Each row comes from the steps of one walk. Every step used is in the known rows, and no mark comes twice. Write the walk behind each row, first mark first.
Known rows
kigal, dipo: 1.54 -1.12 -0.57 2.49 -2.27 0.13 -1.24 0.52 -0.14 -0.05 -0.56 3.32 1.69
 0.24 1.03 -2.44 0.18 -1.63 -0.13 0.21 -0.62 0.21 1.37 1.33
bulef, tage: 0.81 -0.88 0.76 -2.79 1.40 0.51 -1.42 -1.49 0.87 -0.99 2.99 2.07 2.24
 0.27 0.85 -0.41 0.01 -1.49 0.61 -1.60 1.68 -0.73 0.55 0.33
zedo, matud, kigal, dipo, ziba, bulef, tage, misog: -1.31 2.09 -3.96 0.44 -0.69 -2.27 3.26 2.28 0.54 4.20 -1.67 -1.13 -2.13
 -7.77 -0.27 -0.39 2.99 0.40 -0.46 2.16 -4.83 -0.18 -0.29 3.29
ziba, dipo, tage, bulef, fakez, misog: -2.18 -2.25 2.28 0.37 1.85 1.53 1.22 0.05 2.10 1.90 -3.77 -4.07 -0.46
 0.80 -1.99 0.63 -2.51 1.15 -1.97 2.29 2.05 0.36 -1.79 0.64
bulef, tage, misog: -0.13 0.69 0.39 -1.88 3.18 0.28 -1.51 -0.14 1.25 -0.21 2.70 -0.65 0.60
 -1.96 0.05 0.07 1.96 -1.50 -0.60 -0.61 1.09 -1.51 0.75 0.23
gilob, matud, zedo: 3.38 1.28 0.88 -2.06 0.70 -0.88 1.86 -1.05 0.09 1.17 -1.90 3.51 0.01
 -0.78 -4.02 0.73 -1.80 -1.66 -1.13 0.15 1.35 0.75 -1.03 0.82
fakez, misog, tage, bulef, ziba: 0.78 -0.12 3.58 -0.62 1.11 0.59 -3.83 -1.64 -1.61 -0.27 2.97 -1.13 -0.99
 1.88 -1.99 0.69 -0.10 2.44 -0.91 0.93 0.22 -0.54 0.86 -1.29
kigal, dipo, ziba: -0.07 1.41 -1.66 2.11 -3.16 -0.11 -0.10 1.51 0.19 2.59 -2.38 2.83 1.64
 0.40 1.01 -2.10 0.71 -0.75 -0.29 1.76 -1.14 -0.51 0.31 0.13
zedo, matud, kigal, dipo, tage: 0.01 -0.34 -2.64 3.87 -3.22 -1.58 2.83 0.51 0.33 0.50 -5.52 -0.49 0.18
 -2.42 -0.36 -1.82 -1.23 -0.30 -1.46 2.61 -3.63 1.08 -0.40 2.70
dipo, tage, misog: -1.70 1.67 0.05 2.71 1.70 -0.63 1.68 1.86 1.46 0.40 -2.49 -2.33 -0.70
 -0.35 0.75 -0.91 1.19 0.45 -0.76 0.63 0.05 -1.37 0.49 -0.90
gilob, matud, kigal: 1.69 -0.02 -1.27 0.04 0.19 -0.67 2.74 -0.72 0.54 0.75 -0.74 1.84 -0.19
 -0.45 -2.18 -0.56 -1.13 -1.30 -1.06 -0.28 0.38 2.68 -2.04 1.90
zedo, matud: 1.72 1.18 -1.52 0.22 -0.45 -0.50 1.45 -0.01 0.38 -1.57 -0.29 3.37 -0.06
 -0.80 -0.72 1.38 -2.23 -0.56 1.13 0.00 2.32 -2.28 2.04 0.25
dipo, tage, bulef, ziba: -1.42 1.94 2.64 2.92 1.07 -0.28 -0.38 0.90 0.56 -1.53 -0.82 -1.70 -0.14
 2.05 1.65 -0.89 -0.17 1.79 1.71 -0.67 0.93 -0.41 -1.05 -0.69
misog, tage, bulef, ziba, dipo, kigal: -1.53 0.25 -0.66 0.37 0.34 0.10 -1.41 1.02 -0.75 -0.92 -1.74 -3.25 0.47
 2.19 1.98 2.17 2.15 1.59 0.47 -1.59 -3.48 0.94 -0.64 -1.64
misog, tage, bulef, fakez: 1.33 1.96 2.32 -1.26 1.71 2.87 -3.05 0.34 -1.41 1.50 0.28 -1.14 1.80
 0.39 -0.41 -1.66 -1.24 -1.26 -0.38 -0.49 0.55 -2.22 1.60 0.25
zedo, matud, gilob: 0.14 0.01 -2.74 0.40 -1.65 -1.42 3.61 -1.53 0.44 -0.70 -0.63 3.82 -1.24
 -0.95 -1.67 3.45 -3.67 0.00 0.13 0.66 3.52 -2.81 0.01 2.44
misog, tage, bulef: 1.58 1.84 2.06 0.90 1.24 1.03 -3.47 0.40 -0.80 2.65 0.41 0.50 0.37 2.08
 0.07 -0.77 0.51 -0.17 0.27 -1.42 -0.52 -2.30 1.87 -0.15
misog, tage: 1.97 0.05 -0.09 -0.82 -0.38 0.45 -1.67 -0.40 -1.25 0.13 1.08 1.47 1.43
 1.54 0.27 -0.67 0.48 -1.31 -0.06 -0.92 -0.76 -1.43 2.23 -1.38
gilob, matud: 1.84 1.42 -0.83 -0.20 0.90 0.49 0.62 0.37 0.65 0.49 0.09 3.87 0.20 0.78
 -1.46 -0.09 -1.38 -1.59 -0.59 -1.19 1.76 0.46 -0.12 0.17
fakez, bulef, ziba: -0.44 -0.23 1.66 -0.20 -1.17 -0.29 -0.86 -1.47 -1.34 -4.03 2.92 0.79
 -2.22 1.17 1.14 -0.03 -1.42 0.03 0.32 -1.72 3.45 1.25 -0.60 -1.39
bulef, ziba, dipo: 1.04 -3.03 -2.20 -0.18 -0.98 -1.11 0.28 -0.73 1.03 -5.70 2.09 0.14 1.00
 0.77 1.48 1.65 1.23 -0.71 1.92 -0.84 0.68 1.28 -0.53 -0.93
fakez, misog, tage, bulef: 1.16 0.12 3.71 -0.46 1.42 1.14 -3.27 -1.13 -0.94 3.49 0.62 -0.03 -1.07
 2.30 -2.71 0.00 -0.64 1.83 -1.98 0.73 0.71 -1.65 1.57 -0.47
bulef, ziba: 0.86 -0.63 0.20 -0.31 -0.56 -0.73 -0.10 -0.66 -0.41 -5.12 2.91 1.44 1.07
 0.82 1.31 -0.18 -0.24 -0.29 2.13 -0.71 2.10 0.49 0.42 -0.83
ziba, dipo: 1.25 -2.80 -2.19 0.45 -0.68 -0.60 1.04 -0.20 1.80 -1.86 -0.31 1.29 0.89
 0.99 0.83 1.38 0.44 -1.28 0.99 -0.88 1.34 0.17 0.01 -0.16

Write each row's walk
1.14 -1.73 1.48 -3.85 0.54 2.30 -1.05 -2.42 -2.03 0.18 1.47 -0.72 1.20
 0.08 -3.12 -0.34 -2.64 -0.75 -2.63 2.56 0.89 -0.57 1.65 -1.10
bulef, fakez, misog, tage
-1.56 0.84 -1.06 -2.80 0.43 -0.71 2.47 1.26 0.53 2.65 1.91 2.44 0.36
 -1.66 1.67 -0.09 0.67 0.27 2.64 -1.57 0.49 -0.54 0.01 0.11
dipo, ziba, bulef, tage
-3.64 -1.95 -1.19 -0.32 -1.48 -0.83 1.56 -0.71 -0.58 -3.56 -1.62 -1.71
 -2.18 1.58 2.06 2.71 -0.37 1.00 -0.13 -2.17 0.89 3.43 -2.55 -2.00
fakez, bulef, ziba, dipo, kigal
-2.07 -2.30 -2.86 -0.36 -0.88 -1.31 2.33 0.19 0.49 -5.09 -1.22 -0.82
 0.99 1.03 2.43 2.57 0.62 0.83 1.59 -1.15 -0.46 2.71 -1.45 -1.32
bulef, ziba, dipo, kigal
-1.02 0.25 -0.29 -3.95 -0.33 1.10 2.67 0.19 -2.01 3.73 0.50 -0.40 -0.79
 -1.78 -2.19 -0.04 -1.79 0.95 -0.72 2.61 -0.12 -0.81 1.16 -1.30
dipo, ziba, bulef, fakez, misog, tage
-1.34 -0.70 0.69 3.32 1.08 -0.10 0.73 1.74 2.81 1.87 -3.92 -2.04 -0.14
 2.23 1.31 0.28 0.42 0.60 0.78 -0.93 -0.06 -0.58 -1.02 0.13
ziba, dipo, tage, bulef
-2.42 2.58 -1.33 -1.80 2.26 -1.11 2.13 2.26 0.91 3.42 1.56 -0.38 -1.34
 -3.56 1.31 0.10 2.83 0.37 1.36 -0.47 -0.51 -1.52 0.37 -0.13
dipo, ziba, bulef, tage, misog
1.45 1.99 2.23 0.37 0.72 0.45 -3.92 -0.13 -1.64 -1.37 2.57 -0.74 0.51
 1.96 0.65 -0.40 1.17 0.74 1.09 -1.45 -0.76 -1.38 1.24 -1.04
misog, tage, bulef, ziba
-0.55 -0.47 -1.12 -1.72 -2.33 1.52 0.82 1.07 -2.47 4.73 -0.95 -0.03 0.06
 -2.82 -1.57 -1.94 -0.90 0.15 -1.87 3.64 -3.53 0.37 1.73 0.24
kigal, dipo, ziba, bulef, fakez, misog, tage
1.10 -2.30 1.42 -0.47 0.73 0.31 -3.05 -1.66 -0.15 -0.81 1.95 -2.76 -0.81
 1.90 -2.01 2.46 1.24 1.86 -1.06 1.05 -1.24 0.41 0.11 -1.42
fakez, misog, tage, bulef, ziba, dipo
0.37 1.50 2.51 -0.25 2.02 1.83 -1.04 0.38 0.19 0.48 -0.14 0.29 1.06 0.29
 0.07 -1.72 -2.57 -1.00 0.63 -0.50 3.69 -1.48 0.27 1.73
tage, bulef, fakez
-0.50 0.64 -3.06 -0.63 -1.33 -0.82 3.08 1.43 0.08 5.65 -0.97 1.97 -0.02
 -4.37 -0.50 -2.27 1.86 -0.64 -0.95 0.36 -4.86 3.65 -2.93 3.25
gilob, matud, kigal, dipo, ziba, bulef, tage
-1.06 -2.51 -1.76 1.44 -1.08 -1.26 1.81 -0.03 1.67 -4.90 -0.89 -2.52
 0.87 1.13 2.04 1.11 0.72 0.48 1.49 -0.17 -0.87 1.47 -1.50 -1.63
bulef, ziba, dipo, tage
0.54 1.24 2.27 1.50 1.13 -0.16 -1.95 0.04 -0.18 -2.48 2.08 0.79 -0.27
 1.54 1.45 -0.56 -0.09 0.73 2.35 -1.31 2.46 -0.48 -0.09 0.18
tage, bulef, ziba
-1.41 0.92 2.18 -1.59 2.51 0.80 -2.33 -1.29 0.38 0.92 2.31 -1.42 -2.61
 -1.45 -0.12 0.02 0.86 -1.11 -2.41 -1.69 2.28 -0.70 -0.24 -0.42
fakez, bulef, tage, misog
-0.89 1.10 2.21 5.18 -0.74 0.08 -2.12 1.78 -0.13 -0.66 -2.21 -1.49 0.63
 1.24 2.37 -2.76 0.68 0.87 0.60 0.49 -2.40 0.59 -0.46 0.94
kigal, dipo, tage, bulef, ziba
1.28 -0.37 0.15 0.50 0.33 0.22 -3.10 -0.04 -0.22 -1.77 1.79 -2.11 0.51
 1.79 1.03 1.47 2.63 0.40 1.07 -1.21 -2.23 -0.34 0.28 -1.03
misog, tage, bulef, ziba, dipo
-0.71 -1.84 -1.86 -1.56 -3.32 0.30 2.63 0.05 -2.72 5.09 -1.84 -1.96
 -0.35 -4.26 -2.19 -2.46 -0.35 0.32 -2.57 4.63 -4.65 2.41 -0.32 1.89
matud, kigal, dipo, ziba, bulef, fakez, misog, tage
-0.45 -2.63 -0.49 -0.02 -1.70 -0.58 -0.08 -1.66 0.26 -4.42 1.77 -0.65
 -2.15 0.96 1.19 1.99 -0.07 -0.45 0.35 -1.70 1.97 2.22 -1.47 -1.56
fakez, bulef, ziba, dipo
